Each row comes from the steps of one walk. Every step used is in the known rows, and no mark comes twice. Write the walk behind each row, first mark first.
In the rows, zero is written as 128.
Known rows
mobosi -> motop -> netopo -> kevuvug -> latu -> mumo -> babi -> lebup: [108  99  94 128 104 212 141 134 113 172 111  99 138 150 115 123 134 182
 188  89  92 114  49 108 104]
motop -> mobosi: [ 75  70 143 143 120 101 104 100 122  38 130 139  71  34 142 129 112 127
 136 159 157 181 127 137 115]
kevuvug -> sivi: [133 120 153 127 116 136 127 129 118  59  99 135  97  59 153 101 140  93
  52 141 146  64 126 120 132]
motop -> netopo: [ 89  79 121 119 135 160 126 112  97  77 155 152 105  87 102 149 132 136
 145 132 135 175 112 153 140]
sivi -> kevuvug -> netopo -> lebup: [128 133 144  98 121  82 114 122 113 141 177  91  99 152 135  92 155 119
 131 146 123 153 195 147 133]
motop -> netopo -> kevuvug -> latu -> mumo -> babi: [104 138 116 132 113 240 128 140 129 138 117 165 162 146 107  92 114 149
 203 134 147 123  75 132 153]
mumo -> babi -> lebup -> netopo: [139 154 125 110 141 111 140 130 178  93  98  97 123 104 126 164 124 118
  85 120 116 189 120 117 139]
motop -> netopo -> lebup -> babi -> kevuvug -> latu: [119 117 116 105 146 238 139 119  87 127 165  85 114 119 125 137 156 130
 186 110 129 163 130 135 119]
latu -> kevuvug -> sivi: [148 103 136 141 113  13 133 133 143 134 134 165  87  83 140 113 128 121
  87 184 125  63 133 138 115]
lebup -> babi -> kevuvug -> latu: [155 157 150 141 153 171 128  82 130  99 118  93 105 116 126 216 120 105
  90 102 125 119 112 135 118]
sivi -> kevuvug -> netopo -> lebup -> babi: [139 139 140  88 131 105 111 110 117 141 188  89  96 168 132 106 151 108
 147 127 121 150 209 147 132]
netopo -> kevuvug: [106 123 136 156  98  90  86 119  83 104 146 171 127 142 126 132 113 136
 103 149 160 105 149 113 126]
mobosi -> motop -> netopo -> lebup -> babi -> kevuvug -> latu -> mumo: [120  67  94 116 135 219 150 122  87 175 150  72 118 132 107 136 157 179
 196  76  83 120  67 114  80]
sivi -> kevuvug -> latu: [151 156 151 135 113 113  98  97 138 105 105  73 114 134 128 157 120 103
  89 135 127 118 112 131 153]
netopo -> kevuvug -> latu -> mumo -> babi: [137 173 141 163  98 175 111 136 144 133  86 163 176 151 128  85 103 139
 137 134 151  68  85 108 141]
mumo -> latu -> kevuvug: [123 135 123 148 128  48 139 129 181  95 111 209 164  72 139 123 110 120
 127 134 138 141 116 150 126]
mumo -> latu -> kevuvug -> netopo -> lebup -> babi: [123 159 120 107 145 126 155 140 169 134 167 197 157  97 152  73 140 118
 180 113 134 149 174 157 122]
sivi -> kevuvug -> latu -> mumo: [160 139 149 152 115  84 110 110 157 134  79  98 142 158 116 143 109 108
 117 139 121  94  92 136 147]
netopo -> kevuvug -> sivi: [118 132 139 140  91 136 100 138  85 103 120 164 121 128 154  93 128 111
  92 151 167  49 154 102 130]
mumo -> latu -> kevuvug -> sivi: [131 141 128 138 123  81 151 141 184 100  92 200 158  62 159  89 120 100
 115 135 145  96 115 143 128]
kevuvug -> netopo -> lebup -> babi: [117 149 141  83 148 194 135 133  95 113 215 128  99 110 144  69 169 123
 146 104 125 150 211 144 122]
mobosi -> motop -> netopo -> lebup: [ 89  48  93 104 118 177 127 125  63 123 185  91  95  90 113 113 166 184
 165  93  93 146  96 113  87]
mobosi -> motop -> netopo -> kevuvug -> latu: [ 88  82  95 119 105 240 117 123  64 141 168 110 112 122 115 128 145 183
 162  89 104 121  75 108 111]

Write each row's walk
[170 158 129 126 129  99 129 127 186 162  68  62 151 179 119 152 110 104
 126 129 109 141 100 124 158] => sivi -> kevuvug -> latu -> mumo -> babi -> lebup -> netopo
[122 102 115 112 151  80 134 134 104 116 125  88 102 132 134 201 136 112
  71 120 113 199 171 120 134] => babi -> lebup -> netopo
[112 152 126 126 138  93 155 140 181 118 138 213 159  75 148  86 125 125
 146 125 132 153 141 168 134] => mumo -> latu -> kevuvug -> netopo
[155 128 139 119 136 129 130 118  99 114 140  83 102 114 152 127 161 104
 109 125 138  94 167 110  91] => netopo -> lebup -> babi -> kevuvug -> sivi
[105 140 144  97 135 164 139 146  92 117 197 129 104  89 151  48 171 138
 125 120 125 151 194 144 123] => kevuvug -> netopo -> lebup
[113 115 105 116 140 182 112 161  99 154 147 150 161 167 108 114 112 135
 136 131 143 140 141  97 162] => lebup -> netopo -> kevuvug -> latu -> mumo
[135 139 148 118 161 139 138  89 126 114 159 126  90 127 124 193 133 111
 107 108 118 142 156 158 114] => lebup -> babi -> kevuvug -> netopo
[129 125 110 129 135 121 132 157 101 170 105 101 145 188 138 165 124 120
 118 119 126 151 156 106 139] => babi -> lebup -> netopo -> kevuvug -> latu -> mumo
[ 98  94 102 105 138 127  96 146  79 125 182 160 129 155 106 143 120 136
 113 140 150 172 174 101 153] => lebup -> netopo -> kevuvug
[169 165 149 147 114  95 115 108 194 129  63  96 152 149 115 126 102 109
 122 137 121  99  74 132 152] => sivi -> kevuvug -> latu -> mumo -> babi
[138 183 138 164  97 154 121 141 144 151  70 135 174 170 141 105 107 132
 133 127 143  73 100 109 134] => netopo -> kevuvug -> latu -> mumo -> babi -> lebup
[147 138 143 149 134  72 164 140 194 152  78 145 166 122 117  79 129 150
 145 137 120 108  85 144 104] => latu -> mumo -> babi -> kevuvug -> netopo -> lebup
[108 144 114 135 112 219 139 141 126 153 100 138 160 162 123 115 120 141
 196 128 137 129  90 131 146] => motop -> netopo -> kevuvug -> latu -> mumo -> babi -> lebup
[111 109 107 118 134  84 118 143  83 140 136 106 113 176 140 190 132 121
  94 130 130 179 183 107 133] => babi -> lebup -> netopo -> kevuvug
[108 130 108 101 138 207 103 153  85 134 168 134 139 148 118 126 123 131
 114 126 146 162 156  95 167] => lebup -> netopo -> kevuvug -> latu
[173 172 149 150 113  79 127 112 191 143  46  68 148 170 129 151 105 103
 120 133 114 107  84 132 145] => sivi -> kevuvug -> latu -> mumo -> babi -> lebup
[151 134 153 181 135 102 150 113 150 135  51 105 145 116 130 175 117 134
  86 132 124  94  55 139 113] => babi -> kevuvug -> latu -> mumo
[162 142 147 153 155 148 135  91 146 122  94 112 126 136 114 203 108 108
 113 106 122 100  93 140 114] => lebup -> babi -> kevuvug -> latu -> mumo
[124 141 108 113 137 199 117 161 138 151 133 149 171 158 106  99 110 140
 142 127 143 144 120  96 166] => lebup -> netopo -> kevuvug -> latu -> mumo -> babi
[142 124 116 147 128  63 140 148 177 150  71 157 174 171 107 127 100 135
 142 135 125 128 106 117 128] => latu -> mumo -> babi -> lebup -> netopo -> kevuvug
[146 121 136 126 140 103 120 104  98 111 155  88 107 124 136 153 150 120
 117 118 132 133 168 117  88] => netopo -> lebup -> babi -> kevuvug
[134 127 128 107 140  59 139 139 123 182 228 160  89 121 132  90 146 147
 164 155 107 132 196 158 106] => latu -> kevuvug -> netopo -> lebup -> babi
[123 118 134 127 132  28 138 133 138 161 196 183  89 100 124 112 129 151
 124 168 107 134 160 172 119] => latu -> kevuvug -> netopo
[122 116 111 108 128 112 128 153  85 145 119 100 110 166 156 162 140 104
  87 131 135 145 189 101 136] => babi -> lebup -> netopo -> kevuvug -> sivi
[156 123 145 177 130  31 149 117 207 117  44 160 164 115  99 142  97 141
 114 142 123 101  45 142 108] => latu -> mumo -> babi -> kevuvug
